Every row comes from one small tree of marks. The marks that hang from a mark follow it in brackets, in alphabetical order. Every link used is in the known rows. Which tree was each row made from?
Known rows:
M{K{A{L} U{G}}}: |  0.14 |  0.35 |  0.47 |  0.16 |  0.10 | -0.76 | -0.75 |  1.23 |  1.63 |  0.19 |  3.15 | -0.23 |  0.72 | -1.11 |  1.10 |  2.62 | -0.05 |  1.69 | -2.47 |  0.29 | -4.39 | -0.97 |
L{A M{G K{U{J{X}}}}}: | -0.24 | -1.63 | -0.14 |  1.94 |  1.47 | -0.55 | -0.98 |  0.60 | -1.60 |  0.99 |  4.59 | -0.89 | -0.86 | -1.39 | -1.06 | -0.97 |  1.84 | -0.07 | -0.01 |  0.82 | -2.51 |  0.78 |
K{A M U}: |  0.09 | -1.25 | -2.10 | -0.36 | -0.28 | -1.31 |  3.45 |  0.73 |  1.16 | -1.38 |  3.64 | -1.08 |  1.37 |  1.90 |  1.05 |  2.66 | -1.38 | -0.19 | -1.57 |  0.65 | -1.66 | -1.36 |
U{G{M}}: |  0.68 |  0.29 |  0.94 | -0.93 |  0.48 |  1.57 |  0.91 |  0.95 | -0.87 | -2.52 | -2.53 |  2.78 |  0.08 |  0.15 | -0.69 |  0.52 |  1.80 | -1.69 |  1.62 | -0.12 | -1.11 | -0.70 |
S{X{E}}: | -0.76 |  2.72 | -0.27 | -0.73 | -0.07 | -0.97 |  0.09 |  3.18 |  0.91 |  3.72 | -2.42 |  3.98 | -0.53 |  1.99 |  0.18 | -0.09 | -1.11 | -3.31 |  1.75 | -0.86 |  0.26 | -0.49 |
M{G K{U}}: |  0.16 |  0.25 | -0.12 |  1.31 |  2.00 | -1.19 |  0.33 |  2.23 |  0.02 |  1.97 |  1.79 |  1.77 | -0.08 | -1.66 | -0.85 |  1.32 |  4.05 |  0.05 |  1.77 | -1.27 | -3.96 | -0.01 |
L{A{K{U{G J{X}}}} M}: | -0.38 |  0.21 | -0.19 |  1.02 |  1.32 |  0.72 |  0.93 |  0.14 | -1.39 |  0.35 |  1.50 | -1.32 |  0.28 |  0.47 | -0.53 | -2.91 | -1.81 |  0.74 | -0.78 |  0.87 |  0.88 |  1.53 |
G{M{K}}: | -0.28 |  0.76 |  2.10 | -1.39 |  1.79 |  1.26 |  1.38 |  1.02 | -2.11 |  1.03 |  0.40 |  1.32 |  0.10 | -0.38 | -0.76 |  3.44 |  4.99 |  0.80 |  2.45 |  0.55 | -0.06 | -1.30 |
M{K{A{L} U{J}}}: | -0.11 |  0.26 |  0.85 |  0.08 | -0.46 | -0.45 | -1.39 |  0.33 |  0.49 |  1.42 |  3.81 | -0.55 |  0.91 | -1.00 |  1.06 |  1.77 |  0.67 |  1.73 | -2.38 |  0.03 | -3.62 | -1.27 |
U{G{M{K}} J{X}}: |  0.95 | -1.02 |  0.66 |  0.01 | -1.04 |  0.39 | -3.15 | -1.87 | -1.60 | -2.14 | -0.80 |  1.69 | -0.82 | -1.71 | -0.13 | -1.27 | -0.52 | -2.85 | -1.70 | -0.25 |  0.14 |  0.01 |
J{X{E}}: | -0.36 |  0.80 |  0.49 | -0.34 |  0.03 | -0.66 | -1.10 | -2.54 |  0.59 |  2.35 | -2.38 |  3.82 | -1.44 |  0.14 | -1.37 |  1.81 | -2.58 | -2.59 |  3.08 |  0.11 |  0.34 |  1.28 |
M{K{A{L} U{G J}}}: |  0.23 | -0.17 |  0.47 |  0.23 | -0.65 | -0.66 | -1.74 |  0.56 |  1.12 | -0.07 |  3.27 | -0.45 |  0.88 | -1.11 |  1.44 |  1.23 | -0.21 |  1.09 | -3.50 | -0.10 | -4.01 | -1.10 |
A{K L}: | -0.38 |  3.76 |  1.88 | -0.70 |  1.73 |  2.31 | -0.41 | -0.10 |  0.48 |  2.57 | -4.80 | -0.14 | -1.46 | -0.49 | -1.34 | -1.61 |  0.73 |  3.65 |  3.78 | -0.03 |  3.28 |  0.91 |
G{M{K{A U{J}}}}: | -0.24 | -0.01 |  1.37 | -1.13 | -0.05 |  0.06 |  0.97 |  0.70 | -1.24 |  0.22 |  3.02 | -0.16 |  0.89 |  0.40 |  0.39 |  3.21 |  3.73 |  0.56 | -0.61 |  0.49 | -1.78 | -1.36 |
G{M{K{A{L} U{J}}}}: | -0.37 | -0.01 |  1.69 | -1.12 | -0.76 |  0.13 | -0.17 |  0.32 | -0.82 |  0.13 |  2.20 | -0.88 |  0.46 |  0.05 |  0.50 |  3.38 |  3.50 |  1.11 | -0.59 |  0.54 | -1.39 | -1.16 |
L{M{G K{A}}}: |  0.06 | -1.24 |  1.03 | -0.29 |  2.77 |  0.15 |  0.95 |  0.48 | -0.19 |  0.67 |  3.38 |  0.03 | -0.78 | -0.48 | -1.74 | -0.43 |  2.92 |  0.49 |  2.44 |  1.65 |  0.31 | -1.27 |
L{A}: |  0.16 |  1.92 |  1.07 |  0.74 |  2.60 |  2.30 |  0.52 |  1.59 | -2.06 |  1.22 |  1.88 |  2.72 | -0.92 | -0.58 | -1.83 | -0.17 |  3.02 |  0.47 |  2.87 | -0.01 | -5.93 | -0.29 |
U{G{M{K{A}}} J{X}}: |  1.00 | -1.00 |  0.76 | -0.10 | -0.93 |  0.13 | -3.24 | -2.03 | -0.91 | -2.53 |  0.81 |  1.13 | -1.27 | -1.45 | -0.23 | -1.29 | -0.64 | -2.60 | -2.34 |  0.21 | -1.05 | -0.26 |
U{G{M{K{A{L}}}} J}: |  0.87 | -0.72 |  1.46 | -0.80 | -0.90 |  1.06 | -2.50 | -0.63 | -0.69 | -2.79 | -0.26 |  0.45 | -0.38 | -0.61 |  0.52 | -1.37 |  1.67 | -1.31 | -2.04 | -0.18 | -1.42 | -1.27 |
G{M{K{A{L}}}}: | -0.17 |  0.73 |  2.39 | -1.63 |  1.17 |  0.89 |  0.16 |  0.52 | -0.76 |  0.48 |  1.86 | -0.16 | -0.86 | -0.35 | -0.69 |  3.57 |  4.73 |  1.68 |  1.55 |  1.30 | -1.24 | -1.47 |
K{A M}: |  0.61 | -0.40 | -0.62 | -1.15 |  2.53 |  0.40 |  2.69 |  0.08 |  0.61 | -1.15 |  3.16 |  0.09 | -1.07 |  1.10 | -0.85 |  1.14 |  0.75 |  0.23 |  1.34 |  1.59 | -1.02 | -2.23 |
G{M}: | -0.21 |  0.85 |  1.90 | -1.57 |  0.62 |  1.98 |  1.74 |  0.43 | -2.31 |  0.07 | -1.40 |  2.14 |  0.07 |  0.61 | -1.32 |  2.29 |  4.40 | -0.38 |  3.78 |  0.33 |  0.29 | -0.89 |

Write each row's tree:
|  0.57 | -2.45 | -2.02 | -0.03 | -3.23 | -1.35 | -0.66 | -0.78 |  2.11 | -3.90 |  1.32 | -2.70 |  0.62 |  1.07 |  2.30 |  0.18 | -3.31 | -0.93 | -4.60 |  0.06 | -1.06 | -0.89 | : K{A{L} M U{G J}}
| -0.13 | -0.34 | -0.21 |  0.34 | -0.29 | -1.41 | -0.79 |  0.19 |  0.16 |  1.25 |  0.53 |  1.72 |  1.62 | -0.80 |  1.57 |  1.75 | -1.54 | -1.11 | -2.55 | -1.03 | -1.82 | -0.04 | : M{K{U{G J{X{E}}}}}
|  0.14 | -0.33 |  0.14 | -0.25 | -3.34 | -0.69 | -0.66 |  0.34 |  2.29 | -2.83 |  1.35 | -1.13 |  0.63 |  0.93 |  1.14 |  2.31 | -0.91 |  0.06 | -2.39 |  0.31 | -4.27 | -0.29 | : K{A{L} U{G{M}}}
| -0.23 | -0.38 |  1.70 | -0.33 | -0.72 |  1.81 | -1.79 | -0.87 | -0.34 |  0.35 | -3.23 |  0.19 | -1.36 | -0.92 | -1.76 | -0.64 |  1.69 |  0.71 |  4.54 |  0.64 |  2.55 |  0.00 | : A{L{M{G}}}
|  0.04 |  2.69 |  0.10 |  0.44 |  4.72 |  1.71 |  2.30 |  1.79 | -1.29 |  1.61 |  0.93 |  0.51 | -1.56 |  0.14 | -1.55 | -1.34 |  2.15 |  2.07 |  2.29 |  0.28 | -2.01 |  0.28 | : L{A{K{M}}}
|  0.42 | -2.48 | -2.25 |  1.00 | -2.93 | -2.43 | -2.13 | -1.98 |  2.07 | -2.07 |  2.43 | -2.91 | -1.80 |  0.00 |  0.32 |  0.02 | -1.73 | -1.23 | -1.97 |  0.11 | -0.92 |  0.30 | : K{A{L} M{G} U{J{X}}}
| -0.27 | -1.55 |  0.03 |  1.31 |  0.82 |  0.08 | -0.50 |  0.48 | -1.89 |  0.32 |  4.04 | -0.84 |  0.70 | -1.08 |  0.18 | -0.21 | -0.80 |  0.29 | -2.09 |  1.07 | -1.65 |  0.27 | : L{A M{K{U{G J{X}}}}}
| -0.37 | -1.15 |  1.10 |  0.44 | -1.78 |  0.35 | -3.36 | -1.62 | -0.21 |  0.89 | -1.66 | -1.01 | -1.03 | -1.91 | -0.70 | -0.17 |  0.11 |  0.63 |  1.71 |  0.42 |  2.68 |  0.53 | : A{L{M{G K{U{J{X}}}}}}
| -0.06 |  2.28 |  0.30 | -0.41 |  2.79 |  1.12 |  0.18 |  0.00 |  1.11 |  1.40 | -4.94 | -1.58 | -2.86 | -0.44 | -1.53 | -1.82 |  1.46 |  3.04 |  4.05 |  0.05 |  4.85 |  0.96 | : A{K{M{G}} L}
| -0.33 |  1.98 | -0.30 | -0.33 |  0.11 | -0.59 |  1.36 | -0.26 |  0.63 |  0.97 | -3.20 |  0.54 |  0.90 |  1.65 |  0.66 | -1.47 | -2.12 | -0.39 | -0.82 | -1.12 |  2.38 |  1.75 | : A{K{U{G{M} J{X{E}}}}}
|  0.77 | -0.71 |  0.04 |  0.04 | -1.50 | -0.09 | -3.04 | -2.65 |  0.10 | -1.48 | -2.99 |  3.54 | -0.67 | -0.20 | -0.01 | -2.70 | -3.44 | -4.46 | -1.03 | -1.03 | -0.44 |  0.55 | : U{G J{X{E}}}
|  0.40 | -0.95 | -1.07 |  0.40 | -3.27 | -2.00 | -1.15 | -1.38 |  2.17 | -1.98 |  2.69 |  0.85 |  1.03 |  1.36 |  1.39 | -0.20 | -4.12 | -2.98 | -4.27 | -0.45 | -4.64 |  0.20 | : K{A U{G J{X{E}}}}
| -0.34 | -1.41 |  0.26 |  0.92 |  1.17 |  0.51 |  0.40 |  1.33 | -1.92 |  0.19 |  3.95 | -0.74 |  1.32 | -0.47 |  0.47 | -0.30 |  0.40 |  0.61 | -1.93 |  0.88 | -2.06 | -0.32 | : L{A M{K{U{G J}}}}
| -0.87 |  1.40 |  0.55 |  0.02 | -0.24 |  0.45 |  0.13 | -0.02 |  1.03 |  1.68 | -4.12 | -2.39 | -0.22 |  0.33 | -0.47 | -1.85 | -0.38 |  2.84 |  2.27 |  0.01 |  5.22 |  1.90 | : A{K{U} L{M{G}}}
|  0.16 | -1.64 | -1.94 |  0.42 | -1.27 | -1.96 |  0.48 |  0.23 |  2.68 | -1.86 |  2.09 | -2.55 | -1.08 |  0.79 |  0.29 |  1.84 |  0.17 |  0.15 | -0.32 |  0.33 | -2.06 | -0.38 | : K{A{L} M{G} U}
| -0.15 | -1.99 |  0.29 |  0.10 |  0.82 | -0.63 |  0.64 |  0.29 | -0.24 |  0.44 |  3.65 | -0.69 |  0.54 | -0.05 | -0.55 | -0.69 |  1.80 | -0.11 |  0.35 |  0.94 |  0.21 | -0.89 | : L{M{G K{A U{J}}}}
|  0.23 | -2.15 | -2.56 |  0.81 | -1.15 | -1.13 |  1.64 |  0.30 | -0.87 | -1.02 | -0.78 |  0.19 |  1.10 |  0.74 |  0.66 | -0.51 |  0.50 | -2.40 |  0.08 | -1.66 |  0.90 | -0.17 | : K{M{G} U{J}}
|  0.01 | -2.22 | -2.43 | -0.14 | -2.21 | -2.58 |  0.92 | -1.81 |  1.52 | -1.22 |  3.22 | -1.33 |  0.67 |  2.09 |  1.66 |  1.48 | -3.88 | -2.17 | -3.46 |  0.29 | -0.49 | -0.44 | : K{A M U{J{X{E}}}}
| -0.69 |  0.94 |  0.58 |  0.09 | -1.04 |  0.56 | -0.78 | -0.76 |  0.56 |  1.41 | -3.97 | -2.66 | -0.03 |  0.32 | -0.13 | -3.26 | -0.57 |  2.24 |  1.24 | -0.38 |  5.57 |  1.77 | : A{K{U{J}} L{M{G}}}
|  0.50 | -2.51 | -3.04 |  0.81 | -2.50 | -1.24 |  0.47 | -0.91 | -0.59 | -2.59 | -1.63 |  0.25 |  1.72 |  0.17 |  1.69 |  0.03 | -4.48 | -3.16 | -2.95 | -1.10 |  1.96 |  0.37 | : K{M U{G J{X}}}
| -0.23 |  0.29 |  0.38 |  0.24 |  0.43 | -0.01 |  0.30 |  1.14 | -1.48 |  2.25 |  1.74 |  1.53 |  2.33 | -1.09 |  0.98 |  1.54 |  1.01 |  0.50 | -1.10 | -1.03 | -1.89 | -0.94 | : M{K{U{J}}}
|  0.95 | -0.98 |  0.55 | -0.06 | -1.91 |  0.89 | -2.91 | -2.26 | -1.75 | -2.85 | -2.07 |  2.21 | -0.81 | -0.93 | -0.60 | -2.11 | -1.00 | -3.65 | -0.73 | -0.47 |  0.37 |  0.32 | : U{G{M} J{X}}
|  0.17 |  2.32 | -0.52 | -0.43 |  4.92 |  0.82 |  3.40 |  1.10 | -0.05 |  1.57 | -2.57 |  0.50 | -1.52 |  0.55 | -1.82 | -2.29 |  2.01 |  1.49 |  4.09 | -0.16 |  3.52 |  0.37 | : A{K{M{G}}}
|  0.28 | -1.00 |  0.18 | -0.20 | -4.54 | -0.52 | -2.00 | -0.65 |  1.63 | -3.21 |  1.50 | -1.42 |  0.88 |  0.96 |  1.62 |  0.31 | -1.10 | -0.78 | -3.88 | -0.21 | -3.75 | -0.40 | : K{A{L} U{G{M} J}}
|  0.01 |  0.42 | -0.05 |  0.36 |  1.06 | -0.30 |  0.97 |  2.02 | -0.33 |  1.05 |  1.00 |  1.92 |  2.15 | -1.23 |  0.99 |  2.39 |  0.29 |  0.44 | -1.15 | -0.75 | -2.75 | -0.70 | : M{K{U{G}}}
|  0.28 | -1.64 | -2.79 |  0.17 | -0.81 | -0.76 |  3.15 |  1.34 |  0.01 | -2.37 | -1.91 |  0.62 |  2.37 |  0.96 |  1.72 |  1.80 | -2.45 | -1.77 | -1.27 | -0.90 |  0.94 | -0.32 | : K{M U{G}}
| -0.31 |  1.43 | -1.51 |  0.13 |  1.30 | -0.10 |  2.54 | -0.23 | -0.58 |  1.53 | -2.05 | -0.56 |  0.86 |  0.88 |  0.22 | -1.64 | -2.26 |  0.79 | -0.04 | -0.71 |  4.68 |  1.11 | : A{K{M U{J{X}}}}
| -0.48 |  2.01 |  1.64 | -0.53 |  1.78 |  1.66 | -0.36 | -0.46 |  0.64 |  1.82 | -4.41 | -1.60 | -1.95 | -0.24 | -1.83 | -2.93 |  1.14 |  3.13 |  4.28 |  0.67 |  5.71 |  1.24 | : A{K L{M{G}}}
| -0.51 | -0.17 |  2.09 | -0.78 | -0.28 |  1.87 | -1.60 | -0.64 | -0.65 |  1.28 | -2.09 | -0.35 | -0.19 | -1.38 | -0.58 |  0.98 |  0.73 |  2.07 |  2.68 |  1.08 |  3.14 | -0.67 | : A{L{M{K}}}
|  0.24 |  2.52 | -0.09 |  0.83 |  5.05 |  1.39 |  1.97 |  1.92 | -0.98 |  1.41 |  0.99 |  0.52 | -2.33 | -0.01 | -2.05 | -1.92 |  3.16 |  1.73 |  2.94 |  0.07 | -2.62 |  0.58 | : L{A{K{M{G}}}}
| -0.73 |  1.30 |  0.41 | -0.34 | -0.82 |  0.79 |  0.29 | -0.03 |  1.17 |  0.48 | -4.77 | -2.28 |  0.83 |  0.50 |  0.61 | -1.60 | -2.65 |  2.68 |  0.27 |  0.18 |  5.58 |  1.64 | : A{K{U{G}} L{M}}
| -0.49 | -0.33 | -0.68 |  0.43 | -3.22 | -0.83 | -0.45 | -1.34 | -0.68 |  1.21 | -1.20 |  2.27 |  2.22 |  0.75 |  0.96 |  0.56 | -2.73 | -2.64 | -0.83 | -1.60 | -0.63 |  0.83 | : K{U{J{X{E}}}}
|  0.59 | -2.47 | -2.81 |  0.98 | -1.42 | -2.59 |  0.10 | -1.22 |  1.24 | -1.94 |  4.08 | -1.51 | -0.90 |  0.73 |  0.08 | -0.35 | -1.31 | -2.26 | -1.98 | -0.03 | -1.88 | -0.11 | : K{A M{G} U{J{X}}}
| -0.73 |  0.80 |  0.35 |  0.41 | -1.45 |  0.12 | -1.71 | -1.52 |  0.64 |  1.55 | -3.82 | -2.71 | -0.62 | -0.24 | -0.43 | -3.14 | -1.68 |  1.93 |  1.12 | -0.18 |  5.98 |  2.35 | : A{K{U{J{X}}} L{M{G}}}
| -0.04 |  1.65 | -1.63 | -0.18 |  2.36 | -0.05 |  4.04 |  1.52 |  0.43 |  0.19 | -2.90 | -0.21 |  1.24 |  1.30 |  0.57 | -0.93 | -1.82 |  1.06 |  0.07 | -0.69 |  3.43 |  0.73 | : A{K{M U{G}}}
| -0.15 |  1.19 | -0.81 | -0.15 | -0.58 |  0.36 | -0.07 | -0.29 |  1.15 | -0.19 | -5.19 | -2.51 |  0.07 |  0.30 |  1.25 | -1.87 | -2.45 |  1.96 | -0.96 | -0.82 |  4.97 |  1.25 | : A{K{M U{G J}} L}
